What can hang from each mark:
L: F S
M: L Q
J: S
F: L
S: J L Q U
Q: M S

Each row was made from one small tree. The marks that hang from a mark follow it in brackets, in alphabetical order. Every link used is in the known rows. Write each row's tree.
Known rows:
S{L{F} Q{M} U}: [-0.063 -1.079 -2.245  3.353 -1.854 -1.075 -0.110 -2.080  0.820 -1.739
 -0.174  0.913  0.838  1.932  3.533 -2.099  3.458  3.688]
J{S{L{F} U}}: [-0.163 -1.960 -5.560 -0.722  0.472  2.014 -0.742 -4.525 -0.691 -0.366
 -1.494  0.292 -1.572  3.190  0.269 -0.181  3.060  2.351]
L{S}: [ 0.570 -1.995 -1.688 -1.469  0.211 -0.173  2.911 -0.100 -1.276  0.689
 -0.705  0.516 -0.856 -0.236 -1.211 -1.108  0.345 -0.956]
M{Q}: [ 0.554 -1.137  1.189 -2.258 -1.746  2.110 -1.265  0.897 -0.956  0.170
 -1.379  0.765  1.069  1.433 -0.922 -0.136  0.770 -0.920]
F{L{S}}: [ 1.694 -2.158 -3.253 -3.626  0.380 -0.632  3.339 -0.465 -3.742 -0.826
  0.164 -0.499  0.533 -2.111  0.738  0.190 -0.996 -0.362]
S{L}: [ 0.489 -0.691 -2.154 -0.507  0.478 -0.590 -0.149  0.267 -1.614  0.561
 -0.790 -1.890 -0.680  1.776  0.375  0.745  2.479 -0.760]
S{Q U}: [-1.148 -1.563 -0.334  2.932  0.105  2.129  1.129 -1.263  3.109 -3.032
  2.154  1.648  0.634  1.955  0.221 -0.630 -0.119  1.810]
J{S{L{F} Q{M}}}: [-2.563 -0.281 -2.104 -0.255 -1.140 -3.529 -2.745 -2.570 -2.208  0.543
 -2.496  1.497 -0.286  0.426  3.228 -4.480  5.199  3.801]
L{F}: [ 1.111  1.169 -1.562  0.407 -1.170  0.185 -0.728 -1.045 -0.804 -1.229
 -0.655  0.750  0.006 -0.045  2.483 -1.077 -0.402  1.697]
S{L{F} U}: [ 2.006 -1.245 -4.789  1.620 -0.722  2.280  0.872 -2.405 -0.278 -1.496
 -0.472 -0.755 -1.026  3.420  1.941  0.680  1.525  1.345]
J{S{Q{M{L}} U}}: [-3.684 -3.683 -0.846  0.875  1.877 -2.027 -2.984 -4.425  3.938 -0.152
 -0.102  3.301  0.892 -0.618 -0.341 -2.247  2.709  3.995]
M{L{S{U}}}: [ 0.581 -4.639 -4.124 -0.010  2.167  1.497  1.850 -2.937  2.374 -0.731
  0.240  1.743 -0.585  0.805 -1.970  0.446 -0.207  0.067]
M{L{F}}: [ 0.812  0.030 -2.909  0.295  0.516 -0.874 -2.920 -2.288  0.616 -1.403
 -0.855  1.555  0.229 -0.509  2.992 -1.226 -0.148  2.094]
L{S{J}}: [-0.010 -3.397 -3.760  0.467  1.995 -0.351  1.176 -0.682 -1.437  0.586
 -0.374  0.383 -1.039 -1.132 -1.434 -0.907  0.388 -0.691]
Q{M S{L U}}: [ 1.201 -1.968 -1.575  1.420 -0.114 -0.889  1.942  0.130 -0.735  0.802
 -2.497 -1.550 -0.321 -0.293 -1.333  1.354  1.077 -0.018]
L{F S}: [ 1.288 -0.857 -3.211 -1.156 -1.120 -0.097  2.499 -1.134 -2.261 -0.612
 -1.579  1.568 -0.911  0.005  1.230 -2.254 -0.119  0.851]
S{J U}: [-0.095 -3.043 -3.329  3.421  2.071  2.360 -0.279 -2.080  2.044 -1.331
  1.091  0.075 -0.412  0.476 -1.381  1.223 -0.504  0.530]
M{L Q{S{J U}}}: [ 0.733 -4.832 -3.081  1.625  2.217  3.659 -3.343 -1.291  1.231 -1.842
 -2.011  1.132  0.229 -0.244 -2.778  1.001 -2.071 -0.941]
F{L{S{U}}}: [ 2.098 -3.549 -4.273 -2.111  0.625  1.695  4.373 -1.792 -1.442 -2.201
  1.361 -0.200  0.286 -0.671 -0.269  1.753 -1.670  0.348]
F{L{S{J}}}: [ 1.340 -3.757 -5.210 -1.555  2.006 -0.967  1.494 -0.775 -3.724 -1.231
  0.475 -0.478 -0.044 -3.270  0.629 -0.265 -0.821 -0.308]
J{S{L Q{M} U}}: [-3.086 -3.128 -1.669  0.729  0.361 -1.455 -0.865 -2.978  0.916  0.902
 -0.964  0.819 -0.045  1.878 -0.477 -1.523  5.222  2.890]
Q{S}: [ 0.352  0.339 -0.056 -0.134  0.368  0.091  0.686  1.100 -1.663 -0.523
 -1.643 -0.264 -0.354 -1.822 -0.952  0.167 -2.188 -0.690]

Which tree is each row?
[ 0.892 -1.250 -5.612  2.113  0.794 -0.239 -2.694 -1.753 -2.636 -0.596
 -1.166 -1.205 -1.557  0.624  2.646 -1.063  2.286  1.030] => S{J L{F}}
[-4.230 -2.028  0.248 -0.257  1.367 -4.494 -4.385 -2.681  1.451  0.867
 -1.206  3.158  1.056 -2.299  0.575 -3.634  3.270  3.340] => J{S{Q{M{L}}}}
[ 0.751 -6.977 -4.688 -0.115  2.643  3.285 -0.965 -2.441  1.570 -0.526
 -0.967  1.994 -0.125  1.274 -2.859  0.115  0.690 -0.732] => M{L{S{J U}} Q}
[ 1.062 -2.846 -2.482 -0.370  0.933  1.679 -2.596  1.249 -4.212  0.142
 -3.424 -1.751 -0.450  0.404 -1.328  0.290  1.117 -2.461] => M{Q{S{J L}}}
[-1.542 -2.969 -2.584  4.965  1.733  1.953 -0.967 -1.793  2.873 -3.008
  2.388  1.322 -0.050  0.627 -0.064 -0.777  0.001  1.907] => S{J Q U}
[-0.213 -1.012 -0.891  2.485  1.032 -2.874 -1.095  1.033 -1.321  1.127
 -2.421 -0.029 -0.335 -4.989 -1.253 -1.221 -0.919  0.090] => Q{M S{J}}
[ 2.683 -1.773 -3.260 -0.760 -1.866  4.272  0.109 -0.484 -2.550 -1.855
 -3.669 -0.522  0.070  3.132  0.226  0.563 -0.079 -0.420] => M{Q{S{L{F} U}}}
[-0.120 -2.610 -5.977  5.191  0.868  1.680 -1.647 -3.201  0.574 -3.589
  1.050  0.388 -0.560  2.706  2.844 -1.519  2.018  2.704] => S{J L{F} Q U}
[-1.408 -3.847 -2.701  5.436  0.984 -1.441 -1.109 -1.673  1.483 -0.727
  0.809  0.027  0.307  0.786  0.750 -1.053  3.870  1.679] => S{J L Q{M} U}
[-0.276 -0.494 -2.292  0.607 -1.263 -0.040  1.858 -1.230 -1.636 -2.340
  0.028  2.980  0.131  0.147  2.668 -4.283  0.509  2.028] => L{F S{Q}}
[ 1.216 -2.111 -3.584  0.385  0.693  1.601 -5.033 -0.971 -1.994 -1.773
 -3.255  1.651  0.551 -2.046  0.736 -1.785 -1.817  0.296] => M{L{F} Q{S{J}}}
[ 1.450 -1.025 -5.658  2.048  1.116 -0.191 -1.797 -0.658 -4.229 -1.157
 -2.682 -1.271 -1.587 -1.377  1.755 -0.987 -0.124 -0.084] => Q{S{J L{F}}}
[-0.139 -3.794 -5.532  3.715  0.894  2.057  1.473 -3.208  0.610 -3.358
  0.975  2.857 -0.584  0.621  1.295 -3.033 -0.040  2.592] => L{F S{J Q U}}
[-1.026 -3.956 -4.166  4.957  2.282  1.391 -1.093 -2.213  1.256 -2.590
  1.780 -0.287 -0.349  2.521  0.430 -0.230  2.534  1.185] => S{J L Q U}
[ 1.780 -5.182 -6.451 -0.170  2.236  1.640  2.807 -2.425 -1.349 -2.312
  1.196 -0.678 -0.093 -1.713 -0.727  1.662 -1.710  0.240] => F{L{S{J U}}}
[ 0.177 -5.688 -3.489 -1.987  2.171  1.111 -2.336 -1.217 -0.907  0.494
 -1.900  1.710  0.300 -0.548 -1.868 -1.340  1.249 -1.241] => M{L{S{J}} Q}
[ 1.835  0.631 -3.800  0.021 -0.643  0.001 -0.055  0.182 -4.079 -1.248
 -3.036 -1.327 -0.993 -0.090  2.089 -0.666 -0.092  0.075] => Q{S{L{F}}}
[ 0.407 -4.937 -5.571  1.553  2.085  1.271  2.104 -2.182 -0.813 -4.083
  2.770  0.834  0.567 -1.339  0.585 -0.463 -1.340  1.487] => F{L{S{J Q U}}}
[ 0.431 -2.760 -3.274  3.432  2.425  2.360  0.430 -0.825  0.525 -1.585
 -0.396 -0.390 -0.978 -1.224 -2.474  1.172 -2.955 -0.291] => Q{S{J U}}
[ 0.453 -3.980 -5.163  3.246  2.257  2.015 -0.489 -2.098  0.617 -0.603
  0.433 -1.872 -1.217  2.175 -0.936  1.908  2.030 -0.021] => S{J L U}
[ 1.597 -2.415 -4.521  0.265 -0.778  2.585  3.878 -2.706  0.115 -1.560
 -0.540  1.635 -0.711  1.273  0.128 -0.932 -0.686  1.264] => L{F S{U}}
[-0.461 -0.843 -4.315 -2.034  0.107 -0.342 -2.410 -3.048 -3.042  0.740
 -2.305 -0.163 -1.416  1.840  1.601 -1.608  3.567  1.756] => J{S{L{F}}}
